Each row was made from one walk, in order. Every step used is in the known rows, and no mark comes twice. Write each row's walk.
In the rows, 128 means zero.
Known rows
feva-rogog-tavef-fuze: [ 90 113  80 117 165  55 139 104  86 116 141 123 117 156 182 134 134 141
 147 186 175 105 115 135 129 155 147 121 123]
mani-rogog-feva-movi: [129 102 128 117 154 143  93 108 128 105 162  89 102 147 186 141  93 168
 179 180 153  74  88 184 142 147 153  78 132]
rogog-mani-rore-tavef-fuze-feva: [ 90 142  98 159 148 101 141 140 148 133 137 106 134  83 124 135  86 139
 136 127 150 113 115 118 122 205  83 128 127]
movi-feva-rogog: [122 109  97 134 145  96 102 125 106 118 160 116 112 138 194 128 111 141
 192 192 146  86  93 165 117 142 172 119 127]
rogog-tavef: [117 115 112 116 148  87 148 105 105 129 139 125 127 134 148 129 154 151
 145 129 152 119 128 142 136 141 155 129 125]
mani-rore-tavef: [110 129 107 127 138 110 142 120 145 147 150 110 156  93 118  95 102 163
 151 122 125 130 110 161 122 171 117 114 119]
gigo-movi-feva-rogog-mani-rore: [ 99  96 108 163 133 144  91 127 155  92 176 114 140 151 178 146  88 201
 217 160 173  78  65 153 116 151 156  93 106]
mani-rore-tavef-rogog-feva: [ 77  94  95  86 142  95 131 129 144 137 182  97 122 102 175  96  70 164
 205 138 143 103  90 195 126 187 142  89 108]
fuze-feva: [146 136 130 143 137 125 130 119 111 129 124 112 121  98 151 141 118 118
 125 133 129 116 137 131 136 153 119 124 137]
rore-tavef-rogog-feva-movi-gigo-sopek: [110  89 107 111 150 114 133 139 109 143 201 115  94 143 189  60  57 163
 188 195 173  93 116 224 185 222 123  76 130]
mani-rogog-tavef: [116 110 123 103 164  99 153 105 122 101 155 125 141 126 156 136 165 155
 155 132 157 115 136 153 129 145 175 109 130]
gigo-fuze-tavef: [144 136 105 114 127 119 119  94 104 142 150 114 117 133 148 108 140 166
 160 163 147 121 127 149 130 135 133 151 133]
feva-rogog: [115 119 105 131 145 101 101 117 114 117 155 119 118 137 173 132 140 138
 160 169 143 107 114 165 131 141 157 111 128]
rogog-feva-movi-gigo-fuze-tavef: [136 106  96 144 123 128  89 100 101 140 166 109  92 170 181  90  65 179
 189 209 173  92  92 166 166 168 123 103 147]
tavef-rore-mani-rogog-feva: [ 98  97 109 113 160 133  65 145 144  91 176  90  81 139 160 147 124 160
 176 150 134 107 101 197 137 152 169 110 107]
rore-tavef: [115 134 114 125 148  95 142 124 122 159 163 120 127 100 131 102 138 147
 145 132 133 133 134 172 132 148 126 136 120]
fuze-feva-movi-gigo-rogog-mani-rore: [125 128 110 212 121 166 105 152 140 102 109 104 138 131 125 123  57 161
 151 161 148 109  89 117 149 232 121  80 160]
movi-gigo: [128 120 102 163 134 101 103 127 119 123 129 126 131 110 142 103 120 125
 136 165 145 125 151 151 170 166 120 111 141]
gigo-movi-feva-rogog-mani-rore-tavef: [ 78 102 104 154 143 122 121 134 158 120 208 123 146 139 169 118  89 210
 224 149 171  95  65 172 104 160 152 101 103]
fuze-tavef: [141 140  93 136 137 123 117  94 102 145 138  99 115 125 150 135 127 137
 150 148 129 130 136 161 127 135 153 133 140]
rogog-mani-rore: [105 122 106 154 129 135  94 131 164 101 134 104 136 112 122 149 123 161
 161 112 143  99 100 141 137 174 131 115 122]
fuze-tavef-rogog-feva-movi-gigo: [120  93  70 138 137 128  94 103 101 123 159  88  74 158 208 113  58 141
 196 200 166  89 111 202 165 182 161  76 144]
movi-gigo-fuze-feva-rogog-tavef-rore: [ 99  98 116 129 143  91 146 118  91 109 160 146 106 168 179  83 127 178
 149 165 190 111 110 133 152 192 142 104 131]
tavef-rore-mani-rogog-feva-movi-gigo-fuze: [106  86 118 131 146 146  52 144 147  80 183 105  75 171 159  97  98 196
 178 204 172  86  82 188 170 184 136  90 117]
feva-rogog-mani: [ 91 116 103 152 147 106  82 138 136 104 171 124 106 143 162 153 157 146
 172 146 154  94 105 168 136 154 163 116 128]
feva-movi-gigo-fuze-tavef: [148 127  98 155 124 136 109  95 104 132 142 114 109 156 152  84 104 169
 154 199 166 109 122 154 163 165 118 115 149]
feva-movi: [151 128 121 142 139 145 110 104 114 124 124  98 103 139 148 132 120 157
 133 165 142  94 105 159 141 145 128 111 126]
rore-mani-rogog-feva-movi-gigo-fuze: [114  91 123 137 142 124  56 150 153  87 194 120 103 152 157 104 101 168
 189 215 172  87  98 172 177 177 128  86 137]

Write each row's walk
[ 76 127  87 183 130 103 121 171 157 136 157 128 163 111 101  82  90 172
 173 138 143 146 114 154 143 220 130 110 143]	movi-gigo-rogog-mani-rore-tavef
[ 93 107  93 125 136 130 101 133 163  79 141  99 120 110 148 144 130 152
 178 117 150  90 106 161 138 187 144 107 110]	tavef-rogog-mani-rore
[107 103 117 116 158 111  69 150 152  98 188 105 113 121 158 153 123 133
 188 161 133 108 115 182 142 142 161 106 126]	rore-mani-rogog-feva
[141 124 131 149 122 107 122 129 116 123 135 142 134 102 145  94 113 132
 134 167 158 118 149 117 171 178  86 122 145]	movi-gigo-fuze-feva
[105 141  91 125 157  73 143 119 107 156 142 114 122 101 139 104 117 133
 129 166 145 129 141 151 132 157  92 148 118]	rore-tavef-fuze
[127 100 105 165 135 124  80 118 115 131 145 103  95 152 180 112  62 149
 165 192 160  84  98 168 176 173 126  78 143]	rogog-feva-movi-gigo
[106 141 105 165 151 135 142 127 143 129 132  91 115 107 131 135  67 159
 135 146 158  91  87 125 124 208  77 116 127]	rogog-mani-rore-tavef-fuze-feva-movi
[ 79 136  97 156 167  75 134 149 121 136 176 126 104 117 164 141 127 126
 150 160 161 109 119 143 125 184 110 131 131]	rore-tavef-fuze-feva-rogog-mani
[ 97 111 100 123 144 120 102 140 141  92 153 110  93 117 164 150 166 137
 170 127 152  95 131 174 146 164 153 129 111]	tavef-rogog-mani
[146 133 104 185 145 119 122 113  94 119  95 105 105 120 161 124  63 110
 100 206 163  98 136 118 169 192  75 101 151]	tavef-fuze-feva-movi-gigo
[132 120 102 169 154  96 157 105  82 121 104 118 111 140 163 125  78 126
 108 192 182 102 130 107 161 195  98  99 151]	rogog-tavef-fuze-feva-movi-gigo
[122 135  98 178 145 115 147 121 121 137 116 103 138  96 134  87  35 137
 117 187 158 112 113 122 148 225  64  85 145]	mani-rore-tavef-fuze-feva-movi-gigo
[130 114 100 148 146 163  76 118 135  86 168 101  86 165 131  95 132 189
 154 195 165 114 113 184 154 179 154 113 134]	feva-movi-gigo-fuze-tavef-rore-mani-rogog
[143 119 108 174 136 133  99 116 115 121 122 112 113 136 150 104 101 144
 131 183 156 103 125 158 172 171 121  96 143]	feva-movi-gigo
[147 113 125 139 134 142 120 104 110 126 147 116 127 127 175 133  97 173
 174 169 153 105 117 152 129 112 133 128 105]	gigo-movi-feva
[146 139  97 189 138 125 127 132  79 128  85 106 120 130 155 111  53 124
 112 226 155 121 132 113 159 205  87 106 156]	tavef-fuze-feva-movi-gigo-rogog
[104 106 118  95 166 119 151  99 114  94 144 109 110 147 158 129 166 185
 145 120 161 116 120 169 128 153 180 116 111]	mani-rogog-tavef-rore
[ 64 119  94 146 148  99 112 143 164 122 191 121 141 127 136 117 125 174
 187 127 150 107  82 171 117 186 152 101 123]	feva-rogog-mani-rore-tavef
[100 105  75 116 165  49 138 113  81 116 151 121 109 156 207 133 107 143
 181 208 178  84  91 131 112 154 160 132 121]	movi-feva-rogog-tavef-fuze
[126 126 122 140 147 111 121 122 105 121 148 117 119 121 179 141 120 122
 145 160 138 108 119 141 126 155 144 103 141]	fuze-feva-rogog
[118 106  94 127 160 169  68 111 126 104 179  65  55 177 170 152  96 181
 182 173 135 100  78 208 126 151 190  99 124]	fuze-tavef-rore-mani-rogog-feva-movi
[ 92 101 100 108 159  97 135 101  93 112 153 116  95 179 180 123 153 182
 157 142 165 110  94 173 122 156 187 114 111]	feva-rogog-tavef-rore
[101 117  94 112 177  74 128 133 129  86 151 114 126 121 137 154 159 127
 140 165 162 121 145 135 131 155 146 130 120]	rore-mani-rogog-tavef-fuze
[113 120  93 200 122 153  85 149 143 100 116 104 138 148 120 113  73 178
 164 167 156 108  87 140 156 219 133  86 144]	feva-movi-gigo-rogog-mani-rore
[111 124 109 123 177  84 146 137 123  92 148 118 127 107 142 167 141 113
 129 158 154 125 148 112 125 166 139 125 132]	rore-mani-rogog-tavef-fuze-feva
[165 134 119 169 145 134 134 119  83 125 109 112 112 124 154 106  55 119
  99 214 170  96 145 130 189 217  65  99 153]	tavef-fuze-feva-movi-gigo-sopek
